What can hang from each mark:
J378: J138
J286: J138 J297
J558: J138 J297
J124: J328 J378
J138: J646 J736
J445: J160 J180 J375 J378
J297: J160 J180 J736
J180: J297
J375: J297 J445
J328: J138 J445

In the rows, 128 means zero.
Known rows, with every way that one mark hangs from another:
J328(J138): [119 125 112 137 144 121 119 124 118 118 108 129 126 126 134 130 143 123
 119 134 127 129 134 130 132 125 136 115 135 123 128 140 144 125 124]
J124(J328 J378): [127 136 127 126 128  95 151 148 125 112 131 122 129 136 132 137 124 127
 126 127 147 124 150 135 128 130 110 120 117 134 112  97 133 131 128]
J180(J297(J160 J736)): [143 137 125 131 126 126 131 142 113 129 129 132 120 132 139 143 126 142
 135 123 123 116 195 107 127 100 111 135 117 128 141 125 110 137 132]
J297(J160 J180 J736): [188 135 128 119 135 135  67 153  96 139 137 132 126 140 133 124 126 146
 147 111 113 120 175 122 132 103  93 134 109 128 126 123 114 150 139]
J558(J297(J160 J180 J736)): [179 134 121 118 120 114  78 141  96 118 133 129 125 135 136 129 126 144
 143 115 104 122 185 113 125 100 110 154 118 139 160 125 127 143 140]
J328(J445(J180 J378)): [138 137 148 113 129 134 113 130 124 124  88 117 133 141 118 124 135 124
 133 163 119 145 101 134 148 135 110 147 139 131 181 148 167 120 110]
J558(J138 J297(J180)): [115 129 113 123 117 115  92 140 112  98 106 123 126 128 130 135 133 142
 127 125 105 134 161 121 121 120 140 139 136 133 164 150 145 125 136]
J558(J297(J160)): [166 127 121 123 121 105 114 129 117 121 122 129 115 127 124 133 126 129
 131 122 118 122 171 115 124 121 137 139 126 138 155 128 142 142 132]
J286(J138(J646)): [141 123 117 140 134 110 135 136 129 121 124 120 129 135 131 133 127 139
 140 151 143 134 131 134 135 139 129 115 138 117 118 125 140 127 125]
J558(J138(J646) J297(J160 J180)): [163 124 100 118 127  96  71 152 103  93  97 122 113 134 124 135 132 143
 147 136 118 136 153 118 127 121 143 124 135 125 141 150 152 143 139]
J328(J138(J646) J445(J160 J180)): [193 128 121 104 133 127  82 124 112  99  74 104 135 141 139 118 152 130
 137 204 130 147  95 130 158 135 125 124 149 118 124 161 192 111 126]
J124(J328(J138)): [107 129 114 132 143 103 121 137 117 112 115 124 124 131 136 138 139 119
 118 129 135 125 140 132 131 128 126 114 128 126 132 119 134 124 116]
J138(J646 J736): [145 128 131 129 134 100 126 132 124 103 114 120 140 130 127 124 129 132
 139 151 133 142  99 128 120 128 100 121 140 117 111 132 117 130 127]
J375(J297(J180 J736)): [ 97 137 123 115 144 164  93 137 105 115 143 125 143 142 136 114 129 145
 141 138 122 130 172 134 127 118  99 148 121 137 148 125 131 121 133]
J445(J180 J375): [ 39 130 155 120 115 160 102 131 117 117 103 118 132 135 128 119 131 137
 122 163 129 133 111 128 139 122 117 137 126 128 146 131 145 126 135]
J375(J297(J160 J180 J736) J445): [ 97 140 132 106 135 142  74 153  91 137 155 126 132 147 135 112 129 151
 150 132 116 132 215 131 148 127 101 145 129 140 134 139 170 134 134]
J286(J138 J297(J160 J180)): [158 129 132 113 150 119  63 154 107 170 131 121 120 146 123 143 125 145
 133 134 141 119 222 122 126 117 100 121 126 132 141 122 149 142 129]
J558(J138(J646 J736) J297(J180)): [130 129 115 123 123  91  92 144 109  75  95 115 137 130 130 132 134 145
 137 145 110 146 134 121 114 120 115 133 146 124 149 153 135 126 134]
J124(J328(J445) J378): [144 142 143 117 111  92 149 147 126 117 140 118 131 138 138 134 131 126
 133 123 139 128 153 138 137 137 104 127 128 135 100 111 163 128 127]
J375(J445): [ 89 131 137 122 112 110 130 133 122 138 143 126 128 130 136 124 130 133
 131 129 123 138 145 129 148 139 133 133 143 132 121 144 164 123 126]
J328(J445): [148 135 146 119 111 122 124 126 130 136 139 124 132 130 133 125 136 127
 136 125 118 133 131 131 139 135 120 136 141 129 109 145 162 125 127]
J558(J138): [134 128 119 128 123 148 132 144 130 112 106 125 125 125 125 132 135 135
 126 125 123 129 146 131 128 131 137 117 134 122 134 149 138 126 130]
J558(J138 J297(J180 J736)): [144 134 111 121 107 136 101 145 107  90 114 124 132 130 140 133 134 151
 135 119  99 131 178 120 124 106 123 154 131 132 174 148 132 123 138]
J375(J297): [ 83 131 123 120 146 154 128 126 125 118 132 124 134 133 125 119 130 131
 129 144 135 128 156 136 125 138 127 132 130 136 141 128 146 120 126]
J378(J138(J646 J736)): [152 128 128 135 136  75 131 119 119 106  96 117 142 136 121 133 130 139
 134 157 141 139 128 132 116 137 106 130 140 115 110 128 117 128 131]
J328(J445(J378(J138))): [174 137 143 131 129  91 141 118 123 129 113 118 135 140 121 130 135 129
 131 141 127 135 132 139 140 144 120 152 143 126 154 143 166 122 118]
J375(J445(J180(J297(J160)))): [ 50 136 138 115 120 113 104 141 111 142  96 125 116 138 130 139 128 139
 130 160 124 139 178 111 149 126 128 131 136 134 144 144 159 129 122]
J445(J375 J378): [ 90 131 150 139 129 127 141 133 122 115 138 119 134 134 125 116 131 131
 122 142 131 128  97 137 140 126 119 143 129 125 178 131 151 129 128]
J558(J138(J646 J736) J297(J160)): [184 126 115 123 122 100 114 148 116  82  88 118 123 124 119 135 134 140
 138 139 116 135 162 118 116 125 122 122 143 122 146 151 142 142 133]
J138(J736): [137 133 146 129 131 119 129 131 125 121 120 123 142 126 126 125 127 131
 123 128 120 132 137 128 115 125  93 126 133 125 129 129 113 130 127]
J124(J328 J378(J138)): [135 135 125 132 129  70 156 137 118 111 112 118 131 142 127 145 124 135
 122 134 156 123 173 138 123 137 113 128 118 131 109  93 131 129 131]
J328(J138(J646 J736) J445(J180)): [123 132 136 116 134 111  91 127 110  99  65 115 141 135 132 124 150 128
 134 179 120 155 101 130 140 131  98 119 155 117 113 162 169 121 117]
J286(J138 J297): [128 127 131 121 134 133 124 137 132 154 131 119 128 135 129 144 128 139
 124 145 148 124 195 126 126 127 114 128 138 133 153 124 149 120 122]

Rows:
[178 131 128 122 120 116 117 148 117  99  92 120 124 121 118 135 132 140
 124 119 104 126 196 118 112 121 115 127 137 129 163 149 138 142 133]
J558(J138(J736) J297(J160))
[117 133 126 133 158  97 119 128 107 124  49 119 119 149 105 148 126 137
 121 180 139 131 166 118 131 123 121 142 122 126 205 127 126 133 114]
J445(J180(J297(J160)) J378(J138))
[114 130 132 117 142 121  82 143 116 159 134 119 131 143 130 142 127 144
 127 143 142 127 195 126 124 120 104 130 133 133 149 124 144 124 126]
J286(J138 J297(J180))
[176 131 147 117 145 123 106 151 121 159 121 116 129 136 119 141 126 142
 124 135 140 119 229 123 114 121  79 118 133 130 147 123 140 141 123]
J286(J138(J736) J297(J160))
[ 49 137 131 116 151 117  99 140 104 127 143 119 138 148 123 111 130 137
 135 156 126 147 151 142 150 143 118 148 141 140 179 145 184 117 117]
J375(J297(J180) J445(J378))
[198 136 149  96 116 152  94 127 124 127 100 105 137 140 132 117 137 135
 132 179 120 137 123 128 148 135 111 144 136 130 141 146 170 115 130]
J328(J445(J160 J180))
[252 136 142 119 130  99 133 119 121 124 116 102 140 145 125 122 137 135
 128 166 129 131 131 138 146 144 116 157 140 125 165 144 174 116 126]
J328(J445(J160 J378(J138)))
[155 133 129 133 142 107 126 125 117 118 110 122 132 133 130 125 149 118
 125 142 118 138 116 137 149 134 125 131 149 124 158 158 182 121 110]
J328(J138 J445(J378))
[149 139 144 130 142  83 128 140 115 108 111 113 139 136 130 131 145 116
 119 135 120 136 130 139 135 133  87 127 143 125 163 137 155 123 104]
J124(J328(J138(J736) J445(J378)))
[128 130 135 117 146  97  81 146 113 135 122 112 141 144 130 138 127 148
 137 163 145 139 169 126 118 120  79 124 143 124 135 128 136 124 125]
J286(J138(J646 J736) J297(J180))
[166 133 128 120 127 105  74 154 101 104  97 120 127 130 120 133 131 145
 128 117  97 129 196 118 111 114 105 128 133 130 160 149 135 146 137]
J558(J138(J736) J297(J160 J180))
[214 143 144 107 113  98 141 147 123 114 143 105 137 142 142 127 132 131
 131 147 140 125 153 138 142 138  99 131 126 134 108 111 171 122 134]
J124(J328(J445(J160)) J378)
[184 134 112 119 115 134  81 156  98 101 110 127 121 132 133 134 132 152
 140 111  99 123 203 115 125 104 119 144 124 132 166 146 136 142 141]
J558(J138 J297(J160 J180 J736))
[163 133 151 120 113 132 107 125 112 115 140 104 139 132 152 110 155 135
 120 159 119 125 132 135 155 130 121 132 147 122 115 158 202 116 141]
J328(J138 J445(J160 J375))
[109 137 150  99 124 212 101 134 112  95 115  99 149 145 139  97 136 155
 126 201 133 126 151 134 145 120  95 159 121 134 179 129 160 110 145]
J445(J160 J180 J375(J297(J736)))
[ 61 141 133 107 137 170 127 139 112 111 105 117 142 148 125 110 133 143
 137 179 126 148 158 137 156 136 104 163 136 141 212 144 176 108 111]
J375(J297(J736) J445(J180 J378))
[ 18 136 138 118 114 115 119 133 117 133 100 123 125 137 135 138 129 138
 126 167 125 146 156 114 148 127 131 138 142 134 151 146 157 115 120]
J375(J445(J180(J297)))
[122 125 100 122 119  99  90 140 112  82 101 121 124 132 132 134 134 142
 142 145 119 143 127 121 126 123 146 134 141 126 148 153 149 124 136]
J558(J138(J646) J297(J180))
[162 124 119 113 152 102  60 154 108 153 124 118 119 148 124 142 126 146
 147 153 152 129 188 122 130 121 107 115 132 126 125 124 153 140 129]
J286(J138(J646) J297(J160 J180))
[133 134 155 109 117 152  84 126 108 110  98 101 139 138 145 110 154 136
 119 189 119 134 122 132 159 128 115 137 144 124 136 160 202 114 136]
J328(J138 J445(J160 J180 J375))
[158 128 113 119 125 113  73 151 103 109 104 125 114 131 124 136 131 143
 132 118 106 126 186 117 123 118 137 131 129 133 157 148 149 144 138]
J558(J138 J297(J160 J180))
[142 127 134 121 140 108 124 140 129 130 117 112 139 136 127 140 129 142
 133 163 153 135 169 126 118 126  89 121 147 123 139 128 141 121 121]
J286(J138(J646 J736) J297)
[117 133 114 134 141  90 144 144 114 102 113 122 127 134 137 139 136 123
 118 131 146 126 155 137 131 128 117 108 123 129 114 108 148 128 124]
J124(J328(J138) J378)
[148 135 128 132 135  48 156 139 114  91 100 112 141 143 126 141 126 137
 131 151 160 134 148 139 117 137  90 122 128 122  96  97 124 130 130]
J124(J328 J378(J138(J646 J736)))
[ 76 135 152 115 117 151 108 130 115 110 104 102 135 140 140 123 132 148
 114 200 134 127 135 114 140 112 116 144 124 127 169 133 146 113 143]
J445(J160 J180(J297) J375)
[197 137 149 105 133 136  85 127 110 111  74 102 148 137 136 115 150 133
 117 184 110 142 137 129 141 129  87 129 148 123 144 159 174 114 124]
J328(J138(J736) J445(J160 J180))
[142 127 115 127 114 102 134 137 125  70  90 115 134 123 127 134 135 139
 133 146 116 143 134 121 114 127 126 131 150 122 152 154 139 123 130]
J558(J138(J646 J736) J297)
[165 133 148 114 152 112  63 157 105 164 124 116 132 143 122 140 124 148
 128 134 134 123 230 122 113 114  69 119 131 130 144 123 136 144 127]
J286(J138(J736) J297(J160 J180))
[113 138 137 111 133 115 125 136 116 121  95 104 132 146 131 126 130 139
 121 200 128 145 136 118 159 130 123 152 140 132 209 148 171 107 116]
J375(J445(J160 J180(J297) J378))
[161 132 127 136 134  67 154 127 117  96  96 116 144 138 125 134 128 144
 132 158 150 138 143 136 117 135 101 124 135 119  91 115 132 132 137]
J124(J378(J138(J646 J736)))
[147 139 131 100 121 166 129 136 116 116 159 108 146 142 147 105 134 150
 138 165 126 132 188 134 153 137 110 158 138 139 152 140 179 106 136]
J375(J297(J736) J445(J160))
[ 76 135 135 105 155 146  99 145 109 129  94 117 125 149 107 113 130 134
 135 177 132 144 170 136 156 147 118 140 135 141 196 145 192 130 110]
J375(J297(J160) J445(J180 J378))
[197 132 111 122 107 146 124 150 116  97 106 127 119 124 130 135 134 147
 136 112 105 119 204 116 127 111 130 142 126 131 170 146 139 138 137]
J558(J138 J297(J160 J736))
[134 139 163 105 111 159 116 126 122 117 164 100 145 139 142 100 141 141
 130 166 127 125 146 139 148 141 111 150 141 134 130 146 199 113 145]
J328(J445(J160 J375(J297)))
[242 138 145 122 147 108 120 129 113 109 106 102 149 135 134 112 150 126
 117 166 111 137 125 138 142 132  90 135 151 121 172 160 179 116 117]
J328(J138(J736) J445(J160 J378))
[113 132 124 112 160 140  64 143 102 135 133 126 126 143 119 117 127 137
 138 135 128 125 182 132 126 129 113 126 119 137 132 125 146 142 133]
J375(J297(J160 J180))
[202 138 144 105 114 111 119 138 127 125 144 106 133 139 140 125 134 126
 131 143 129 124 138 132 142 138 108 137 132 131 127 124 157 118 128]
J124(J328(J445(J160)))
[117 141 137 105 108 140 120 138 112 121 109 109 136 142 148 127 132 151
 129 187 121 139 169 112 155 117 113 154 135 133 168 144 155 105 132]
J375(J445(J160 J180(J297(J736))))
[123 134 128 123 119 108  93 143 110  92 101 118 138 128 129 131 132 145
 122 125  98 137 167 122 109 116 109 138 141 131 168 152 132 127 134]
J558(J138(J736) J297(J180))
[128 134 154 134 115  84 138 120 118 110 127 110 138 144 128 122 140 137
 139 161 138 138  96 142 150 143 120 152 149 119 139 147 183 123 129]
J328(J445(J375 J378(J138(J646))))
[177 131 150 126 130 137 133 134 121 108 143 101 140 139 130 105 132 136
 119 171 133 122  99 136 146 126 114 148 127 124 191 131 161 121 136]
J445(J160 J375 J378)
[180 139 127 116 141 152 130 136 116 101  80 105 139 146 132 126 129 144
 123 202 128 133 134 115 142 106 101 160 119 128 235 131 126 108 120]
J445(J160 J180(J297(J736)) J378)
[ 61 139 145 127 142 158 109 141 102 102 153 115 148 147 131 103 132 146
 133 150 127 129 137 143 139 116  93 161 122 133 196 129 153 123 133]
J445(J375(J297(J180 J736)) J378)
[152 131 133 128 132  89 113 126 115 102 107 117 141 129 139 123 151 126
 136 151 120 146 111 132 137 133 104 116 159 115  95 160 169 123 121]
J328(J138(J646 J736) J445)
[121 125 119 116 144 104  80 143 116 141 128 116 129 147 132 141 128 145
 141 162 153 137 162 126 129 123 110 125 139 126 131 127 149 122 126]
J286(J138(J646) J297(J180))
